Every row comes from one small tree of marks. Brackets hold a mark, then the marks that hang from it, in alphabetical order. Every link used is in the known rows. Which tree was each row made from?
Known rows:
[zuvir fefop [muki [lalig zakor] lume]]: [ 60  -9  -9 -18  14  44 -21 -28 -35  -1  17  -9  17 -25   4   4  14  22
   2  21 -26  27]
[lume [muki zuvir]]: [ 21   5  20 -16  -2  26 -13  -7   1   3  17  -4  22 -26   8  23   3  26
 -35  21 -15  25]
[zakor [lalig [muki lume]]]: [ 24  -1  12 -25  -3  28 -18   7  -2  -6  10  -4   8 -35   7   8   7  22
  11  22 -16  15]
[muki [lalig zakor] [lume vina]]: [ 37   4  -2 -16   4  49 -29  -1 -18   1  12   4  21 -30  10   9   7  39
  10  33 -21  26]
[poro zuvir]: [ 39  -1  16  -9  -4  27 -10  12  -4   7  20  -3  20 -14   3  13  -2  19
 -28  17 -19  16]
[lume [muki lalig [zuvir fefop]] vina]: [ 33   2   6 -12   7  45 -17 -12  -4   5  17   7  19 -55  11  25   5  32
 -23  37 -27  28]
[mida [poro [zuvir fefop [muki lume]]]]: [ 56 -15   3 -10   4  32 -11 -11 -18  -2  24  -8  31 -21   1   5  12  21
 -16   3  -9  14]
[muki [lalig zakor] zuvir]: [ 26   2  -1 -17   6  37 -26  13 -12  17  16  -6  22 -13   4  14  -4  27
 -14  25 -11  23]
[vina [lume [muki lalig zuvir]]]: [ 20  -2  13  -5   8  35 -23 -10   1  -1  16 -13  21 -15   9  18   7  35
  -6  37 -25  30]
[zuvir fefop]: [ 38  -6  12 -13  -3  25  -6 -12 -17   1  11  -2  11 -20  -2  12   1  11
 -23  20 -17  25]
[zuvir fefop [muki lalig]]: [ 54 -13   1 -12  11  36  -9 -27 -20   4  17  -5  19 -17   2  10   3  10
 -16  30 -21  28]
[vina [lume [muki lalig [zuvir fefop]]]]: [ 28  -6   8  -4  10  37 -21 -17  -8  -2  16 -14  15 -25   6  17  11  31
  -6  34 -30  32]
[poro mida [zuvir fefop]]: [ 55  -1   8  -7   3  32  -6  19  -8  20  28  -6  18 -33   1  14  -1  14
 -27  19 -35  26]
[muki lalig lume]: [ 33  -3   9 -12   6  35 -24 -11  -9   4  11  -5  21  -8   9  12   3  31
   8  39 -16  26]
[fefop [zuvir muki]]: [ 36   5  18 -10   1  26  -8  -9 -14   2   4  -3  25  -8   4  21   1  17
 -29  16 -20  38]
[lume [muki [zuvir fefop]] vina]: [ 29   4  11 -14  -2  35 -12 -12  -4  -3  16   7  18 -55   8  24  10  29
 -38  22 -27  27]
[poro mida [zuvir muki]]: [ 56  -1  10  -8   5  32  -5  14  -2  17  33  -8  30 -21   4  12   1  16
 -36  19 -31  26]
[mida [poro [zuvir muki]]]: [ 46 -11  11 -11  -1  29  -6   3  -6   5  25  -5  36  -9   0   8   0  19
 -27   6  -1  12]
[zakor [lalig [muki [lume vina]]]]: [ 24   2   9 -24  -3  33 -18   7   1  -9  11   5   9 -49   9   9   9  27
  10  26 -19  17]
[vina [lume muki]]: [ 25  -1  23  -7  -2  29 -13 -16  -4 -12  14 -12  17 -14   6  13   9  30
 -10  29 -25  29]
[lalig [muki [lume vina] zuvir] zakor]: [ 29   9  -3 -25  -8  45 -29  20 -15   0  16  -1  22 -49   4   7  10  35
 -10  15 -20  15]
[mida [poro [zuvir fefop]]]: [ 45 -11   9 -10  -2  29  -6   8 -12   8  21  -3  26 -21  -5  10   0  18
 -20   7  -4  11]
[poro mida zuvir]: [ 46   4  15  -6   0  31  -8  28   1  21  28  -6  26 -21   4  15  -4  20
 -28  23 -28  24]
[zuvir [muki lalig]]: [ 43  -8   9 -12   7  34 -11 -17  -9   7  17  -4  25  -5   6  11  -2  16
 -17  34 -14  26]
[lume [muki [zuvir fefop]]]: [ 30   1  14 -16   0  28 -10 -15  -8   1  16  -5  15 -37   5  23   6  22
 -35  18 -21  26]
[zakor lalig]: [ 20  -3  16 -19  -1  17  -9   1   1  -1  10   1   8 -18   7  12   1  16
  -6  20 -11  23]

Which tree is each row?
[ 32  -4  -7  -9   8  40 -29 -11 -10   5  13   2  19 -39  11  16  13  33
  -6  33 -26  30] | [muki lalig [lume vina] [zuvir fefop]]
[ 68  -6  -1  -7  10  35 -10  -3 -14  10  32 -11  23 -34   5   9  13  18
 -23  14 -41  29] | [poro mida [zuvir fefop [muki lume]]]
[ 49 -13   7  -9   7  36 -11   4  -6  12  26  -5  38  -8   2   9  -4  22
 -16  18  -1  12] | [mida [poro [zuvir [muki lalig]]]]
[ 24   6  11 -12   4  43 -19  -4   5   6  18   7  25 -43  14  26   1  36
 -24  40 -21  27] | [lume [muki lalig zuvir] vina]
[ 41   6   8  -7   9  40 -22 -14 -14   1   4   3  28 -22  12  21   8  32
  -7  31 -28  41] | [fefop [zuvir [muki lalig [lume vina]]]]
[ 49  -1  -5 -17   8  48 -24 -16 -21  -3  17   1  26 -26  10   6  12  33
  -1  29 -23  28] | [zuvir [muki [lalig zakor] [lume vina]]]
[ 45  -7   5 -12   9  35 -20 -25 -12   1  16  -7  26  -7  10   8   7  25
  -3  34 -17  28] | [zuvir [muki lalig lume]]
[ 24  -4  13  -7   2  28 -16 -18  -7  -9  16 -14  14 -25   4  16  15  28
 -18  21 -29  30] | [vina [lume [muki [zuvir fefop]]]]
[ 37   3  -3 -26  -5  39 -18  19 -24   8  17  -8  14 -43  -5   8   3  17
 -21  10 -17  13] | [lalig [muki [zuvir fefop]] zakor]
[ 33  -3   3 -20  -4  33 -21   1 -14   1  14  -9  16 -39   1  11  11  22
 -13  18 -20  16] | [lalig [muki lume [zuvir fefop]]]
[ 69  -8  -2  -5  16  42  -8   6 -11  23  33  -8  25 -31   4  12   1  13
 -22  28 -38  29] | [poro mida [zuvir fefop [muki lalig]]]
[ 48  -4   1 -18   8  40 -15  -9 -20   7  18  -6  24  -9   4   7   0  19
 -12  26 -14  25] | [zuvir [muki [lalig zakor]]]
[ 67  -6   3  -7   8  33  -3   5 -11  16  32  -9  23 -32   2  10   5  10
 -35  15 -38  28] | [poro mida [zuvir fefop muki]]
[ 37   8  12 -10   2  32 -17 -15 -14  -7   2   3  27 -22  10  20  12  30
 -19  18 -27  40] | [fefop [zuvir [muki [lume vina]]]]
[ 16  -1   6 -25  -1  24 -23  12   2  -1  12  -6  11 -37   8  11  10  25
   3  18 -15  17] | [zakor [lalig [muki lume zuvir]]]
[ 52  -8   1 -13   3  34 -12 -34 -21 -13  15   2  18 -36   6   8  20  21
 -20  18 -28  29] | [zuvir fefop [muki [lume vina]]]
[ 54 -10  -5 -12  11  43 -18 -34 -20  -5  15   2  19 -35   9   9  16  24
  -5  33 -30  30] | [zuvir fefop [muki lalig [lume vina]]]
[ 38  -3 -12 -17  11  40 -32  -6 -26   9  15  -9  16 -28   6  12  12  30
   2  21 -23  26] | [muki [lalig zakor] lume [zuvir fefop]]
[ 38   9   2 -25 -10  49 -23  14 -21  -6  14   0  18 -47   1   4   8  33
   1  20 -20  14] | [lalig [muki [lume vina]] zakor]
[ 38   2   1 -18   6  42 -29  -3 -22   4  13  -6  19 -14   7   7   3  34
  13  30 -17  25] | [muki [lalig zakor] lume]
[ 47 -12   9 -11   1  29 -12  -4  -9   1  24  -7  37 -11   3   6   9  26
 -16   7  -3  13] | [mida [poro [zuvir [muki lume]]]]
[ 32   0   6 -10   3  41 -25  -9  -6   1  11   5  22 -24  13  13   5  36
   6  42 -21  28] | [muki lalig [lume vina]]
[ 28  -6   2 -14   1  22 -22 -15 -14   0  12  -7  15 -22   5  14  15  24
 -19  14 -21  26] | [muki lume [zuvir fefop]]
[ 59  -3   5  -6  13  40 -11  15  -1  24  34  -8  31 -20   7  13  -4  19
 -22  31 -31  27] | [poro mida [zuvir [muki lalig]]]
[ 24   1   8 -10   9  41 -27  -4  -9  -1  18 -15  19 -19   7  14   9  38
  -1  30 -26  29] | [vina [lume [muki [lalig zakor] zuvir]]]
[ 32  -8  -4 -11  10  33 -28 -14 -14   9  12  -7  17 -22   8  16  10  27
  -3  30 -22  28] | [muki lalig lume [zuvir fefop]]
[ 52 -11   3 -15   4  27 -11 -36 -24  -9  14  -8  17 -20   4   7  17  15
 -17  15 -24  28] | [zuvir fefop [muki lume]]
[ 21   9  17 -14  -4  34 -13  -4   5  -2  17   7  23 -45  11  25   6  33
 -39  26 -21  26] | [lume [muki zuvir] vina]
[ 38   6   5 -27  -8  43 -22  13 -24  -3  15  -9  17 -32  -1   3   6  28
   3  17 -16  13] | [lalig [muki lume] zakor]
[ 23  -5   2 -25   2  26 -21   5  -6  -2  13  -6   5 -47   7  11  14  20
   3  15 -21  18] | [zakor [lalig [muki lume [zuvir fefop]]]]
[ 31  -4   7 -19  -6  31 -13  10 -10   8  15  -6  15 -36  -3  13   0  13
 -27  19 -16  15] | [lalig [muki [zuvir fefop]]]
